Known rows, with every way that one mark hangs from another:
(pufur (bomi notumo puferi)): [-10  39 -35 -14  -7   1  -5 -30  35 -19 -30  22  37  -5  44  32  41 -36
   0 -34  -5  21 -38  33 -16   5  14 -31 -11  18  16  22]
(gimif (bomi (puferi sovun))): [-41  21 -12   2  18 -29 -14 -31   3  -8   0  24   2  31  38  17  32  -1
 -10  -6   2  14   8   6  -6 -11 -23  44  21 -26  21  -4]
(bomi gimif notumo puferi): [-21  24 -22  -9  -1  19  -1 -18  37 -15 -33  -1  33  12  17  31  34 -31
  -4 -28  -6  44  -5  30 -15 -23  -5 -34  -7  28  18  13]
(puba sovun): [-11  -7  12  -8   7 -19   0  -6  -8  -8 -21   9   9  34   3  11 -20  38
   1  -4  -7  -8   4  -1   6   8  12  -4   2  24 -31 -11]
(pufur (bomi notumo)): [ 12  31 -24 -11 -12  -2  -3  -6  21 -14 -36  25  13 -31  17  28  28 -11
  12 -30   6  15 -53  27 -20   3  23 -48 -14  18   5  28]
(pamu (notumo bomi)): [ -7  29  34  -7 -16  -6   2  -8  20  35  -2  -8 -26 -38 -60 -14 -16 -17
  34   9   3   2 -39  54 -20 -25  26 -33  50  13  22 -18]
(gimif (bomi puferi) mudop): [-22  38  -9  -3   3  19  -3  -9 -34  -9   5   9  10  27   1   3  36  -2
  20  15  -9 -23  -7  23  16 -34   7  52 -20  -2  21 -12]
(puba pamu (sovun rokes)): [-26  21  30 -27  20   6   2  -8 -18 -28 -34  -9  24  60 -29   0 -73  86
 -11  10 -23 -12 -16   4 -11   4  -8 -52  -6  40 -60 -13]
(fuzam (repemig sovun)): [ -1  52   8  35  -4  38 -23   0  -8 -28  -7 -23   7  55  44   0  26  42
 -15   6  40 -77  19 -17  -6   0  43   1   9  -8  -9 -15]
(pufur (bomi notumo puferi repemig)): [-24  23 -49  18   5 -13   9 -38  39 -21 -43  38  14  44  48  45  43 -20
  -6 -30  -5  40 -55  24 -28  -3  15 -34  -7   4  20  15]
(puferi sovun): [ -6 -13   0   3  14 -19  -8 -20   7   4  -9   5 -14   6  33  21  -9  18
 -12   0   0  20  14 -10 -13  -7 -27  21  23 -36  -5 -10]
(gimif (bomi notumo pufur (repemig sovun))): [-10  40   0  35 -14 -16   4  18   5 -40 -29  37 -31  64  11  27  53  31
  31 -45  15 -32 -54  13 -44   0  48 -31 -25  34  28  14]
(puferi (sovun rokes)): [ -1  -8   5 -19  24   1  -5 -18  -1  -7 -14 -14 -14   3  42  36 -31  73
 -37   2 -17  20   8  -6 -22  -6 -31   0  34 -12 -20  -5]
(pamu notumo): [-19  28  20   2   3   7   1   9  -6  17  -8  -3 -18 -19 -31  -8  -4  -8
  21  12  10   6 -18  19  -2 -12  -1 -42  32  -2  -8 -12]
(bomi gimif (notumo pamu) pufur repemig): [-21  22  -5  23   3  32  26   5  28   3 -65   9 -40   5 -25  41  24   4
  27 -57  13  53 -32  41 -56 -15  38 -55   6  51  24   9]
(pamu (notumo (bomi (gimif mudop) puferi))): [-22  52  26 -31 -14  43   0 -14  15  46 -23 -28   7 -28 -65  10  -5 -34
  36  31 -19  -2 -32  74  -4 -71  35  -8  42   6  25 -36]
(pufur (bomi gimif repemig)): [-19   5 -25  10  -1   6   3 -12  19   8 -40  12  -1  21  -5  54   0  -8
   2   4   4 -17 -40   5 -16 -18  18 -19   4 -22   9   0]
(puba (pamu notumo) (sovun puferi rokes)): [ -21   44   54  -14   10    4   -7    0   -8   -3  -26   -3   -7   39
  -51  -35  -65  102  -11   24  -14  -45  -16   30  -43   -5  -13 -113
   28   58  -75  -25]
(bomi gimif notumo pufur): [ 16  19   8 -28 -15  21   6  21  25  -5 -34   4   9 -36 -17  31  19  -6
  17 -45   3  23 -24  35 -31 -13  41 -40 -18  50  23  23]
(puba (pamu notumo) (sovun rokes)): [-46  51  50 -26  19  11   4   2 -25 -13 -33 -12   5  40 -59  -6 -72  82
   6  20 -16  -4 -35  29 -13  -9  -5 -94  24  35 -66 -21]
(gimif bomi mudop): [ -3  25  -4  -1  -3   7  -3  15 -50  -3  -1   9 -16  -4 -23  -1  21  19
  30  21  -4 -24 -32  13  12 -30  18  38 -21  -6   7  -5]
(gimif (bomi notumo repemig) mudop): [-19  14 -36  45   1  -8  21   2 -33 -20 -29  35 -37  47 -13  27  38  29
  27   5   5  22 -68  17 -11 -35  19  -5 -36  -3  20   0]
(notumo (bomi (puferi sovun) pufur) pamu): [-15  33  22 -17   3  12   3 -34  52  29 -28  -7 -19 -34   5  15  -8 -22
  15 -48   2  25   0  65 -45 -15  25  34  62  40  43 -24]
(notumo (bomi gimif puferi) pamu): [-27  42   3 -14   4  37  -1 -33  51  32 -31 -25   0 -15 -29   8   2 -42
  22 -19   2  14  -2  72 -24 -36  18  -7  49  43  35 -14]
(pufur (bomi (gimif mudop) repemig)): [-12   7 -27   5   1  34   9  -2  -6  15 -49   9  -2  14  -8  57  -2   7
  18  28  -9 -11 -55   7  -8 -44  30  11 -15 -26   5  -9]
(puba (pamu notumo) sovun): [-51  47  38  -5   8 -12  -1  -2 -12   1 -30   9   7  33 -74 -22 -49  34
  27  10   9  -8 -35  20 -11  -8   9 -77  12  16 -49 -23]
(pufur (bomi puferi (repemig sovun))): [-29  34 -29  24   1  12  -9 -31  34 -13 -36  17  21  84  59  39  20  -5
  -7  -6  10 -43 -30  -3 -13   3  12  -8   4 -20   8 -14]
(gimif (bomi (notumo pamu) repemig) mudop): [-39  42 -33  59  12  27  24  -4 -33 -12 -53  25 -58  28 -27  25  46  32
  45  -9  20  50 -65  40 -26 -31  23 -21 -15  17  17  -7]
(notumo bomi pamu): [ -3  31  14   8  -2  18   7 -18  25  31 -20 -12 -30 -38 -45  -7 -12 -13
  29 -14  10  16 -22  54 -21  -9  24 -16  45  34  22 -17]

Rows:
[-23  21 -24  -3  12  30  -8 -27  23   2 -46  -5  23   7  38  62  21   8
   1  -1 -17  55  -1  26 -13 -49 -18  16  -4 -23   6  -5]	(bomi (gimif mudop) notumo (puferi sovun))
[  29   46   31   22   -7   54  -27    2   -3  -34    0  -40   -8   62
   72  -16   14  105  -50   18   11 -113   39    1  -38   14   29  -40
   31   29  -36  -14]	(fuzam (repemig (sovun puferi rokes)))
[-30  15 -26  56  16  10  24 -17  14  -5 -51  15 -46  27  -2  24  23  12
  14 -31  21  67 -39  25 -40  -5   0 -51  14  24   9   3]	(bomi (notumo pamu) repemig)
[ 36  18  25   1   1  31 -23   7  10 -12   1 -31  -7  38  47 -18  -7  78
 -28  15 -17 -92  18   2 -34  15  -4 -58   9  32 -39  -4]	(repemig (sovun puferi rokes))
[-27  33 -37  39   8  11  15 -21  26  -9 -67  31 -32   7   6  46  26   5
  19 -37  21  50 -68  35 -42   1  23 -58  16  18  10  13]	(pufur (bomi (notumo pamu) repemig))
[-23  37 -22  52  -6   8   0  10 -29 -33 -37  19 -31  83   7  25  49  53
  35  -1  14 -21 -67   8 -15 -27  32 -12 -34 -15  11  -6]	(gimif (bomi notumo (repemig sovun)) mudop)
[-41  26 -41  46   3   1  16 -19 -16 -29 -21  29  -9  66  13  27  55   8
  14  -3  -4  34 -55  27 -11 -38  13   8 -31   3  28  -5]	(gimif (bomi notumo puferi repemig) mudop)
[-33  23 -17   1  15  -3 -11 -22 -26  -4  -6  14   1  27  32  24  26  19
   6  17  -5   2  -3  10   3 -37 -16  72   6 -34  15 -19]	(gimif (bomi (puferi sovun)) mudop)
[ -8   7  12   1 -13 -18  26 -26  48  11   0  15  -8  29 -13  11   2 -35
   7 -27 -22   2 -32  45 -42 -15  42  26  16  32  61 -22]	(notumo (bomi puferi pufur repemig))
[-22  25 -28 -31  13   8 -24 -39  41  10 -39   5  33  -3  54  61  11 -25
 -14 -12  -4   4   3  13 -14 -22 -13  21  35 -32   6   5]	(pufur (bomi gimif (puferi sovun)))
[-22   1  -4   0   1  16  18 -10  35   5 -15   8  12  46   4  32  11 -26
  -5 -23 -16   5  -1  12 -31 -18  25  18   3  18  33 -10]	(bomi gimif puferi pufur repemig)
[-13  33   9 -21   6   7  -8  -2 -18  -4  -2  23  -1   9  15  29  26   9
  14 -12  -7 -14  -5  22 -16 -30  22  84  -2  -6  32 -18]	(gimif (bomi (puferi sovun) pufur) mudop)
[-36  30 -14  35   3  20  27 -22  37 -13 -47  22 -21  29   7  27  40 -18
   8 -64   8  56 -26  46 -54   1  26 -31   9  55  34   0]	(bomi (notumo pamu) puferi pufur repemig)
[ 14  33  17 -28 -15  15   5  36 -44  -4   0  20 -15 -21 -35   2  22  22
  40   0   1 -42 -35  20  -7 -22  50  44 -24  27  26  -3]	(gimif (bomi pufur) mudop)
[-29  24 -49  10  -2  12   5 -34  49 -15 -57  23  27  44  37  66  39 -31
  -3 -31  -3  36 -51  26 -31 -22  14 -41  -8   3  24  18]	(pufur (bomi gimif notumo puferi repemig))
[  5  23  24 -46 -24  18   2 -10  56  21  -8 -13  23 -24 -23  19   1 -47
  19 -31 -16 -19 -11  64 -28 -27  51  18  20  51  53 -12]	(notumo (bomi gimif puferi pufur))
[ 13   4  15  -7 -24  20  24   5  11  33 -25  -5 -20  -4 -64  36 -24   4
  39   7 -23 -13 -50  43 -33 -55  70  34  -3  15  47 -25]	(notumo (bomi (gimif mudop) pufur repemig))
[-17  23  -8 -16   6  57   0 -10  -3  13 -14 -18  34  14  -2  23  12 -17
   4  24 -14  -4  12  21  12 -48   8  29 -10  -8   6 -14]	(bomi (gimif mudop) puferi)
[ -5  -8   2   2  -5  11  17  10  24   4 -23  10 -12  25 -17  38  -1   0
   6 -22  -7   2 -18   6 -36 -17  35   1  -4  16  25   1]	(bomi gimif pufur repemig)
[-13  19  28   9  -4 -15 -11  -8  11 -12 -16  17  15  52 -22 -41 -44  61
  -7  17  -3 -50   0   3 -24   8   3 -54 -13  36 -55 -21]	(puba pamu (sovun puferi))
[ 14  14  14 -27 -18  28   0   1   4  32 -21 -29  -4 -38 -55  17 -19   0
  31  27 -19 -11 -30  46  -2 -57  34  18   6   0  24 -19]	(notumo (bomi (gimif mudop)))
[-52  31 -35  61  16  17  21 -39  31 -12 -49  14 -20  53  24  25  38 -15
   8 -40   9  75 -26  34 -35  -5 -10 -39  19  28  18  -1]	(bomi (notumo pamu) puferi repemig)
[  4  49  23  11   5  58 -16   2 -21 -37 -11 -43   1  60  50  15   8  83
 -32   2  15 -79  17  -8 -12   4  28 -17  25  12 -23 -10]	(fuzam (repemig (sovun rokes)))
[-27  48 -13  19   7   8   5   2  -6 -13 -35  20 -38 -16 -20   4  49   9
  41 -39  27  35 -35  44 -21  -5  14 -44   6  48  13  16]	(gimif (bomi (notumo pamu)))
[-11  23  35 -10 -21  -1  21   9  32  40 -29   0 -38 -15 -82  26 -12 -19
  39  -9  -4   5 -50  60 -51 -43  57 -32  47  30  45 -20]	(pamu (notumo (bomi gimif pufur repemig)))
[-44  46 -44  37  14  20  17 -44  39  -8 -63  30  -8  28  30  47  44 -26
   9 -49  10  56 -47  44 -39   0   6 -46  19  27  17  10]	(pufur (bomi (notumo pamu) puferi repemig))
[ -2  35  26  28 -10  16  11  -5  38  20 -37  -9 -53  24 -33   5  -6  10
  40 -33  19 -31 -38  49 -52  -3  63  -9  36  44  36 -28]	(notumo (bomi pufur (repemig sovun)) pamu)
[   8   26  -12   33  -11   25  -25   -4   45    5  -39    0   -5   59
   40   29   10   26   -1   14    7 -101  -21    4  -42   -4   24  -44
    3  -11  -13   -2]	(pufur (bomi gimif (repemig (sovun puferi))))
[-16  -4 -12  26   6  32  17   1 -14  14 -29  -3 -12  39 -23  39  -5  16
   8  35  -7  14 -27  -5  -1 -48  16  22 -12 -30   5 -21]	(bomi (gimif mudop) repemig)
